In the rows, 128 means zero.
Known rows, with every way that one mark hangs from another
z_904{z_97{z_7 z_615}}: [102 160 125 117 109 114 122 113 150  97  87 101 162 163 120 133 117 130
 108 131 129 115 117 122 170 153 132  91  96  88 108 121 125 127 162 115
 102 106 137  86 136 139 126 134 148 112 167  99 150 141 168 120]
z_654{z_193 z_414{z_12}}: [131 150 165 137 165  90 134 145 132 116  90 131 215 116 135 197 161 129
 120 105 161  89 148 144 118 155 140 132 123 128 144 105 158 122 167 123
 122 144  99 200 112 137 111 108 117 118 103  69 132 136 137 121]
z_193{z_654}: [126 131 141 125 114 138 125 102 135 146 124 126 122 136 100 123 141 117
 127 155 135 139 132 120 140 142 144 124 118 107 153 118 139  97 131 122
 113 130 114 141 150 154 113 121 134 126 143 145 135 120 132 135]
z_904{z_97{z_615}}: [122 152 124 123 124 118 131 123 147 112 104 110 150 156 133 106 119 138
 122 117 141 115 127 134 152 144 115 105 127 100 136 136 162 134 147 109
 119 104 134  86 128 129 131 143 168 122 145 121 134 157 153 127]
z_615{z_97{z_396}}: [152 120 120 132 132 123 111 101 146 128 122 119 140 124 102 125 126 133
 144 141 123  96 135 126 126 182 140  95 115 121  93 124 117 133 175 118
 139 156 141 127 128 145 128 135 112  57 157  88  96 122 122  64]
z_12{z_414{z_396 z_654}}: [137 122  91 158 133 103 130 117 116 164 110 119 128 126  70 118 159 126
 130 148 139 106 121 123 108 178 127  77 156 138 162 109 173 110 154 117
 170  90 141 128 179 138 101 121 130 102 136 137  74 101  84 118]
z_615{z_97{z_7 z_904}}: [113 147 120 135 108 142 129 102  94 101  92  93 147 115 109 183 117 123
 110 154 135 128 134 123 125 160 174 101  80  82  83 108  79 119 186 129
 103 150 125 122 131 133 131 109  90  96 167  90 154  80 109  78]
z_97{z_275 z_615 z_904}: [ 91 131  88 127 113 132 123 100 146 103 112 109 140 121 116 140 123 129
 128 152 135  87 105 145 110 133 136  89  98  81 120 152 118 127 133 108
 140 125 154 117  79 144 127 139 117 181 163 113 146 206 103 133]
z_414{z_12 z_654{z_193}}: [126 117 157 173 158  82 136 113 121 160 110 159 187 111 106 189 168 132
 104 144 161  98 131 138 117 168 154 112 119 130 160 121 159  89 166 140
  90 146 133 170 144 125 102 123 100 149 123  75 131 148  73 149]
z_920{z_97{z_396 z_615 z_904}}: [109 142 129 108 149 113 101  95 144  94 125 106 154 119  90 176 122 120
 121 142 145  75 130 118 111 154 145  51  77  90  93 131 121 168 179 140
 152 131 146  96  92 123 137 140 112 107 184  67 134 170  87  91]
z_654{z_193{z_489} z_414}: [110 176 149 146 157 107 145 145  98 142  76  90 189 104 128 151 145 119
 121 105 172 111 166 152 139 125 128 117 134 102 166  67 132 111 143 112
 156 160 119 197 146 170 126  92 138 173  80  77  95 117 155 121]
z_193{z_654{z_414{z_7}}}: [114 121 145 115 131 146 120 128 131 147  98 101 180 145 102 163 151 107
 129 171 142 132 154 114 134 143 147 125  93  91 154 123 171  80 143  83
 110 133  95 172 159 193  91  92 157  90 140 114 133 103 142 125]
z_615{z_97{z_7{z_414} z_396 z_904}}: [109 128 108 117  97 135  98  93 119  79  85  74 156 109  98 191 139 127
 111 147 133 100 120 128 159 197 166  71  82 118  51  95  86 135 199 127
 101 158 127 114 118 134 115 119  78  47 180  73 129  68 115  56]
z_920{z_97{z_7 z_275 z_615 z_904}}: [ 77 145  96 118 104 151 100  84 139  82  92  95 175 125 109 178 116 119
 110 156 129  68 122 124 132 126 148  39  57  59  69 155  95 158 175 116
 121 135 161  92  93 144 138 114 143 144 202  77 165 183 114 119]
z_97{z_7 z_396 z_615 z_904}: [ 85 138 116 106 135  85 104  93 161  84 125  98 149 116  82 192 122 120
 117 164 127  97  88 106 138 180 166  72  59  91  79 103  88 123 174 136
 129 111 157 112  86 141 113 141  50 126 193  65 142 151  74  94]
z_414{z_654}: [128 121 124 165 137 127 131 108 122 157 126 144 136 122 103 142 142 111
 113 163 137 129 121 130 124 149 138 120 132 113 146 126 144 109 140 116
 110 127 136 130 167 135 111 127 136 140 136 126 125 135  82 141]
z_414{z_12}: [138 102 146 131 144 103 119 124 155 117 132 147 158 126 119 155 146 137
 126 123 128 115 122 116 105 136 152 118 121 143 133 139 141 119 159 146
 108 133 124 139 105 123 110 127 116  94 138 104 148 118 128 142]
z_97{z_7}: [108 130 127 121 114 125 120 121 133 115 116 119 137 128 121 156 128 125
 116 146 117 131 119 112 150 136 147 111  97 119 100 115  95 121 143 129
 105 126 132 123 133 134 124 115 109 121 151 108 142 104 133 120]
z_414{z_7}: [116  96 128 121 132 135 124 141 118 141 126 121 140 138 122 152 136 135
 129 146 119 134 133 110 127 127 135 116  96 129 127 151 136  98 129 112
 107 128 142 127 139 137 109 113 131 106 141 113 128 110 114 136]
z_396{z_97{z_7} z_414{z_12 z_654}}: [111  99 132 179 151 135 120 114 174 135  49 105 185 124 102 215 184 120
  83 175 154  67 144  93 133 180 173  89 107  88  88 103 120 105 205 119
  39 117 128 125 149 120 104 105 169 113 155  34 160  92 146 136]
z_489{z_193{z_654{z_414}}}: [109 173 151 114 126 121 138 140 119 134  86  95 147 137 116 140 124 103
 109 140 159  92 179 141 132 163 142 166 111  62 172  87 159 117 149  87
 131 146  76 180 153 159 115  87 127 112 134 107 114 120 146 117]
z_904{z_97{z_396{z_414} z_615}}: [126 138 119 118 140 108 115 113 181  84  84  82 152 150 120 110 146 140
 116 126 149  65 131 133 149 190 120  95 123 104 102 115 144 152 178 110
 121 103 134  96 120 133 113 144 167  91 155  93 104 147 174  85]
z_12{z_414}: [122 138 113 145 121 141 139 130 131 123 122 118 130 117 108 106 131 131
 128 111 138 108 133 117 130 123 115 121 136 127 147 121 137 129 119 133
 160 110 107 134 137 144 133 125 118 115 117 145  88  99 155 134]
z_920{z_97{z_7 z_275 z_615}}: [ 88 139  97 118 102 153  87  95 177 100  92 109 182 137 119 147 125 120
 118 143 107  61 123 122 151 128 130  49  72  75  79 164 110 161 169 103
 116 132 161  90 117 147 150 112 180 130 187  81 143 190 150 127]
z_193{z_489}: [115 123 127 143 139 122 127 121 118 141 115 105 128 114 112 110 125 126
 130 132 143 142 142 125 125 119 142 101 131 122 156  96 119 105 134 134
 137 149 139 136 136 155 121 111 145 143 122 115 109 105 152 143]
z_7{z_414{z_12 z_396 z_654}}: [144  85 111 142 135  88  99 116 148 145  95 128 169 130 110 170 193 130
 112 149 132 107 107 139 115 188 151  68 150 181 139 120 191 114 188 122
  99 125 134 127 143 106  76 125 140  63 149  95 134  97  97 138]
z_12{z_414{z_7}}: [109 103 116 139 129 149 137 144 123 130 116 114 144 131  98 127 133 135
 130 126 124 116 139  95 131 128 118 112 103 130 152 139 151 100 120 116
 135 114 118 125 147 155 115 109 123  95 129 133  94  78 148 137]
z_654{z_193 z_414{z_7 z_12 z_396}}: [134 112 148 111 168  65 125 164 116 142  79 109 221 138 120 222 181 137
 138 131 144  88 150 128 100 185 145  86 102 155 144 117 182  85 188 111
 127 125 137 199 126 140  79  90 121  78 126  40 127 114 102  97]
z_193{z_489 z_654{z_414{z_12 z_396}}}: [140 122 141 124 154  72 106 108 149 149  83  92 181 124  74 148 173 116
 145 156 155 122 141 121  95 169 180  65 134 129 191  67 177  74 206 119
 146 133 117 190 136 184  69  91 154  62 145  81 123  87 153 116]
z_489{z_193{z_654}}: [107 143 146 112 120 122 133 123 116 145 109 111 113 143 111 122 111 117
 108 145 149 106 161 131 132 165 149 153 106  84 171 105 140  98 139 112
 116 148 110 151 155 140 119 102 106 134 146 114 119 117 125 133]
z_275{z_97{z_615 z_904}}: [105 158 124 113 125 119 129 117 133  94 116 101 154 150 136 153 126 127
  95 142 159 119 122 123 116 137 137 108 102  75 122 134 129 118 142 125
 128 103 137  79 108 105 129 138 134 138 134  68 146 126 140 101]
z_654{z_414}: [133 157 133 128 141 130 128 140 131 115 106 114 163 120 136 147 136 115
 130 125 137 115 145 138 127 129 121 138 136 109 129 108 144 145 140 104
 146 126  97 160 128 148 121 112 151 116 115 120 125 124 151 112]
z_920{z_97{z_615 z_904}}: [106 153 131 115 142 140 116 120 121 103 111 106 158 123 117 176 122 114
 108 129 149  99 135 132 113 122 138  83  88  79 115 140 132 165 156 127
 133 128 129  87 107 120 150 123 138 140 163  86 152 155 108 126]

Rows
[103 142 119  97 115  96  96  91 198  90 120 105 171 164 108 150 131 127
 106 160 124  85 100  94 161 181 140  79  72  94  74 119 103 116 175 128
 119  97 155  83 120 128 123 147 125  78 174  31 123 129 151  74] | z_275{z_97{z_7 z_396 z_615}}
[144 150 104 117 149 116 126 156 131 154  63  75 154 142 129 156 153 121
 151 123 140  81 157 124 132 163 118  83 156 110 104  99 170 137 170  98
 161 101 134 148 135 124 131 106 175  91 118  70 132 117 141  84] | z_654{z_414{z_396{z_97}}}
[131 101 135 174 159 112 121 111 160 129  97 134 174 117 106 170 187 124
  95 157 156  94 132 126  97 170 159 122 129 125 143 118 146 122 189 122
  72 129 109 135 146 125  89 117 158 115 141  93 132 114 121 145] | z_396{z_414{z_12 z_654}}
[130 149 127 119 140  98 115 112 123 163  81  72 150 129  82 122 160 109
 148 155 152 134 146 130 116 160 154  76 143 110 182  62 168  84 177 101
 165 128 124 177 164 193  85  87 168 103 132 108 102  91 145 104] | z_193{z_489 z_654{z_414{z_396}}}
[113 121  91 135  89 134 107  62 124  81 102  88 151 110  83 171 120 136
 143 175 122  66 123 118 121 178 167  47  77  88  41 128  62 122 205 119
 126 158 162 141  97 160 116 125  84  79 198  77 131 146  92  47] | z_615{z_97{z_7 z_275 z_396 z_904}}
[108 145 149 124 153 119 138 162  96 138  85 106 199 130 135 195 151 126
 118 127 150 104 166 131 143 145 120 132  96 113 141 119 155 100 129  93
 120 139 115 187 149 161 112  92 131 142 105  78 114 125 119 115] | z_654{z_193 z_414{z_7}}
[107 116 174 111 148 104 130 145 136 132  84 107 193 148 107 190 141 116
 108 155 154  84 179 107 105 172 177 140  71  81 180 111 185  73 179  90
  87 152  84 187 140 166  80  76 121  55 154  70 138  97 139 138] | z_489{z_193{z_654{z_414{z_7 z_12}}}}
[126 127 161 141 156 109 118 106 154 132  91 108 192 115  86 143 158 108
 132 149 165 125 151 116 109 140 173  99 122 102 198  77 163  77 183 124
 120 157  92 189 129 199  83  90 157  94 133  91 129  86 187 148] | z_193{z_489 z_654{z_414{z_12}}}
[144  54 122 141 161  76 106 119 126 172 115 140 170 142  84 193 176 133
 129 183 122 114 119 104  83 190 170  64 107 159 147 144 186  67 192 118
  95 112 168 130 153 127  63 116 132  60 170  75 138 112  51 133] | z_414{z_7 z_12 z_396 z_654}
[115 156 147 141 137 129 129 109 130 148  87  86 160 115  86 121 141 102
 132 152 163 140 157 127 131 132 151 109 129  84 188  67 150  87 154 103
 139 148  96 179 157 207  99  90 169 130 121 119 110  95 174 135] | z_193{z_489 z_654{z_414}}
[ 65 137  74 113  82 150 100 103 158  78  76  77 168 122 128 174 141 128
  99 147 122  89  93 143 161 146 138  70  82  96  83 136 106 129 151 102
  96 131 133  97  82 143 116 127 116 158 181  98 160 165 144 132] | z_97{z_7{z_414} z_275 z_615 z_904}
[141  93 146 101 152  88 107 129 146 147  96 107 198 151  83 190 185 126
 147 173 132 111 140 103  97 181 175  80  98 130 162 121 202  63 194  99
 118 112 117 180 137 171  58  91 150  32 166  80 148  93 122 109] | z_193{z_654{z_414{z_7 z_12 z_396}}}
[ 95 145 152 106 134 133 136 150 106 145  83  87 162 153 115 165 126 106
 108 158 155  98 186 119 134 165 154 148  81  66 173 108 173  83 150  74
 108 144  91 180 166 171  98  74 129  96 147  93 122 100 139 125] | z_489{z_193{z_654{z_414{z_7}}}}
[109  95 104 149 115 156 109 109 189 100  45  83 184 126 125 177 171 141
 117 143 137  35 140  98 131 151 153  72 110  98  59 131  97 119 195 115
  60 126 139 137  94 136 120 107 183 108 158  50 164 130 187 124] | z_396{z_97{z_7 z_275} z_414{z_12}}
[127 135 133 115 117 105 124  95 114  77 135 101 143 145 113 163 130 132
 117 151 159 107 132 105 107 152 151  92 110 113  87 114 103 120 168 150
 137 113 141 114 106 110 110 148 108  76 141  68 125  97 110  63] | z_275{z_97{z_396 z_904}}
[116 123  88 138  81 161 108  93 137 113  90 105 158 127 119 130 124 135
 135 154 109  87 128 129 143 155 141  83  95  91  75 147  87 123 177  98
 108 156 152 129 136 160 135 109 147  98 174 100 130 136 152  87] | z_615{z_97{z_7 z_275}}
[146 109  86 140 101 141 105  82 152 116 121 114 145 121 108 106 130 141
 163 153 117  58 129 131 128 175 130  76 118 114  83 152 111 131 178 102
 147 160 165 142 111 159 131 135 141  67 166 102  91 176 128  66] | z_615{z_97{z_275 z_396}}
[109 144 123 121  75 148 119 116 115  81  70  88 161 152 142 141 138 135
 108 109 133 130 136 131 192 142 127  93 125 138  92 112 130 141 162 121
  73 128 110  99 143 121 113 120 164  74 140 122 155  73 196 120] | z_904{z_97{z_7{z_414}}}
[ 99  80  97 129 121 145 113  98 124  81 100  73 147 114 104 177 159 143
 136 173 139  60 138 112  96 162 153  74  86 109  70 139  95 108 169 109
 113 135 156 147  88 161  80 118 123 111 174  92 117 145  97  84] | z_97{z_275 z_396{z_414{z_7}} z_904}
[102 144 135 189 158 118 142 122 111 168  63  88 165  99 111 156 174 117
  89 145 185 110 159 151 132 162 140 113 136  99 173  65 124  95 157 111
 103 157 136 166 188 158 105  94 152 213  99  74  83 107 126 140] | z_396{z_414{z_654{z_193{z_489}}}}
[122 122  98 146 132 113 116 108 127 183  67  97 142 140  87 184 158 116
 121 182 129  95 129  99 147 187 150  45 124 105  85 104 135  99 185 111
 105  99 175 114 178 115 113 114 144 109 166  64 148 109  80 109] | z_414{z_396{z_97{z_7}} z_654}
[ 77 140  78 132 107 153 116 102 157 112  65  73 157 126 111 180 124 129
 118 161 136  60 117 107 148 138 143  54  77  46  66 139  95 116 160 102
 105 114 169 103  79 141 148 129 125 175 182  60 178 185 127 124] | z_396{z_97{z_7 z_275 z_615 z_904}}
[155  92 119 126 155  96 118 135 154 156  87 110 150 141 116 159 161 145
 149 130 131  79 134  97 107 166 147  61 141 148 110 126 161 108 186 135
 122 109 160 126 108  96 118 125 146  69 148  58 155 114 123 111] | z_414{z_12 z_396{z_97}}
[102 141 133 199 167 141 148 130 113 189  24  66 169 106 109 166 180 120
  92 140 197  76 178 132 149 170 132  91 144  76 152  64 131  94 165 105
  89 150 146 155 185 143 128  92 182 212  92  39  95 104 142 141] | z_396{z_97 z_414{z_654{z_193{z_489}}}}
[107  97 112 170 137 146 140 121 115 160 116 127 155 123  74 143 151 118
 115 162 138 116 136 102 125 148 131  98 108 113 163 137 172  78 130 108
 125 109 125 125 182 166  98 110 134 109 135 127  90  92 104 155] | z_12{z_414{z_7 z_654}}
[113  85 123 146 125  96  85  86 177 105 105 136 191 114  76 202 174 121
  98 171 123  91  99 106 155 197 176  64  97 161  88 110 137 106 204 138
  63 140 128 132 128 131  73 130 102  47 179  69 137 104 103 126] | z_97{z_7{z_414{z_12 z_654}} z_396}
[111  92 121 159 126 141 108 115 165 139  53 118 191 124 107 211 179 119
  89 157 139  84 128 101 166 173 160  67 112 124  92 116 151 104 188 115
  38 133 121 117 137 113 107 117 154  81 162  53 170  81 141 156] | z_396{z_97{z_7{z_414{z_12 z_654}}}}
[129 108 138 172 173  44 125 111 109 188  87 121 173 114  81 171 182 132
 121 153 165 109 136 135 103 188 167  54 136 148 183  77 162  65 195 138
 127 148 179 173 163 142  79 104 112 142 129  52 101 113  72 138] | z_414{z_12 z_396 z_654{z_193{z_489}}}
[144  91 128 105 165  77 109 155 138 128  98 111 199 142 115 198 173 130
 145 144 120 103 137 110  88 165 157  83 110 157 135 130 186 102 191 109
 132 113 128 165 114 140  73  97 143  36 148  69 143 102 116 105] | z_654{z_414{z_7 z_12 z_396}}
[123  68 142 168 165 127 118 125 152 137  95 124 185 124 101 199 191 125
  97 173 148  98 138 110  99 169 165 111  98 125 140 137 159  83 185 111
  53 127 118 138 156 138  67  99 164  94 156  80 141  99 111 148] | z_396{z_414{z_7 z_12 z_654}}
[120  69 145 132 156 122 116 145 161 109  91 114 177 132 128 180 180 140
 109 137 135 100 139 103 100 151 158 122  95 139 127 140 144 102 169 124
  68 129 114 137 120 131  85 100 153  82 148  80 140  82 156 134] | z_396{z_414{z_7 z_12}}
[114  77 104 120 124 167  88 101 155  94  89  84 172 133 115 156 161 136
 136 155 123  29 165 107 117 151 130  52  87 113  64 162 121 153 188 101
 108 148 154 124 124 157 104 102 204  76 178  77 102 142 143  90] | z_920{z_97{z_275 z_396{z_414{z_7}}}}
[106  85 126 153 157 123 123  97 111 118  99  89 152 110  73 210 171 117
 104 194 159  94 138 108  98 189 173  88  87  98 104 110 122  95 178 112
  95 126 139 136 148 146  65 116 108 112 171  82 116  97  46  94] | z_97{z_396{z_414{z_7 z_654}} z_904}
[107 135 120 145  85 149 109 100 134 112  83 107 182 149 133 167 166 114
  68 166 142 125 121 122 179 162 138  95 116 123  97 119 132 116 167 113
  65 122 121  86 185 114 102 114 179  86 136  76 135  61 159 121] | z_275{z_97{z_7{z_414{z_654}}}}
[143  91 138 131 160  96 107 109 189  84 112 117 161 113 109 161 171 138
 127 132 137  70 128 114  99 182 158 107 117 147  99 112 122 135 193 144
 108 130 122 152  93 123  92 131 119  70 151  75 117 113 138  99] | z_97{z_396{z_414{z_12}}}
[ 80 130  83 108  82 174  77 105 180  85  64  93 191 133 139 149 144 124
 102 131 110  61 117 138 181 133 116  45  80 103  72 164 131 170 167  88
 100 143 137  83 113 139 141 110 191 117 181  84 141 166 183 138] | z_920{z_97{z_7{z_414} z_275 z_615}}
[135 117  90 140 102 135 112  75 120  97 115  99 137 107  94 143 124 141
 156 157 139  66 138 136 100 169 151  63 106  95  74 140  95 126 186 116
 148 163 158 143  93 151 121 139 104  86 174  98 112 160  86  56] | z_615{z_97{z_275 z_396 z_904}}
[113 122 106 132 118 160  96  81 124  63  89  78 152 104 107 166 152 129
 129 145 155  32 160 131  96 145 147  52 107  94  53 135  86 180 197 128
 132 146 140 129  91 135 117 120 158 102 171  84 116 147 115  76] | z_920{z_97{z_275 z_396{z_414} z_904}}
[115 114  98 132 108 120 114  78 124  87 136 106 129 113 100 148 124 139
 151 157 134  72 118 126 102 148 148  71 110 114  85 135  93 127 155 131
 150 140 160 147  73 147 107 146  87 124 164 113 126 180  73  91] | z_97{z_275 z_396 z_904}
[ 99 153 121 107 111 116 111 113 175 101 108 107 171 163 138 146 131 124
  93 149 126 116 106 106 159 148 134 105  80  83  95 134 116 114 151 117
 106  98 143  72 138 119 131 127 154 110 155  53 141 122 179 105] | z_275{z_97{z_7 z_615}}
[119  95 135 121 143  92  95 104 197  71  98 107 173 120  95 189 168 138
 115 151 126  72 118  95 122 183 175  93  88 140  71  99  88 128 210 149
  83 123 129 146  97 133  88 120 105  61 171  50 131  97 141  92] | z_97{z_7 z_396{z_414{z_12}}}
[ 83 132  96 119  69 188  96  94 101  64  67  83 177 117 127 189 136 122
 101 131 129  79 141 136 154 115 146  45  86 109  53 141  97 172 181 123
  95 154 129 108 101 131 126 101 158 104 177  97 163 117 142 119] | z_920{z_97{z_7{z_414} z_275 z_904}}
[108 139 141 180 153 105 143 108  93 186  94 117 159 103  95 144 151 119
 103 148 173 127 147 142 136 151 142  96 130 109 180  80 135  78 144 124
 125 162 155 163 183 160 113 106 125 206 105  92  93 126  96 152] | z_414{z_654{z_193{z_489}}}
[118 132 131 114 105 107 105  88 154  86 127 108 155 154 116 155 131 134
 116 156 128 103 121  88 155 162 150  87  93 118  64 114  91 117 176 144
 114 108 149 106 133 119 114 135 127  52 154  52 118  95 146  62] | z_275{z_97{z_7 z_396}}
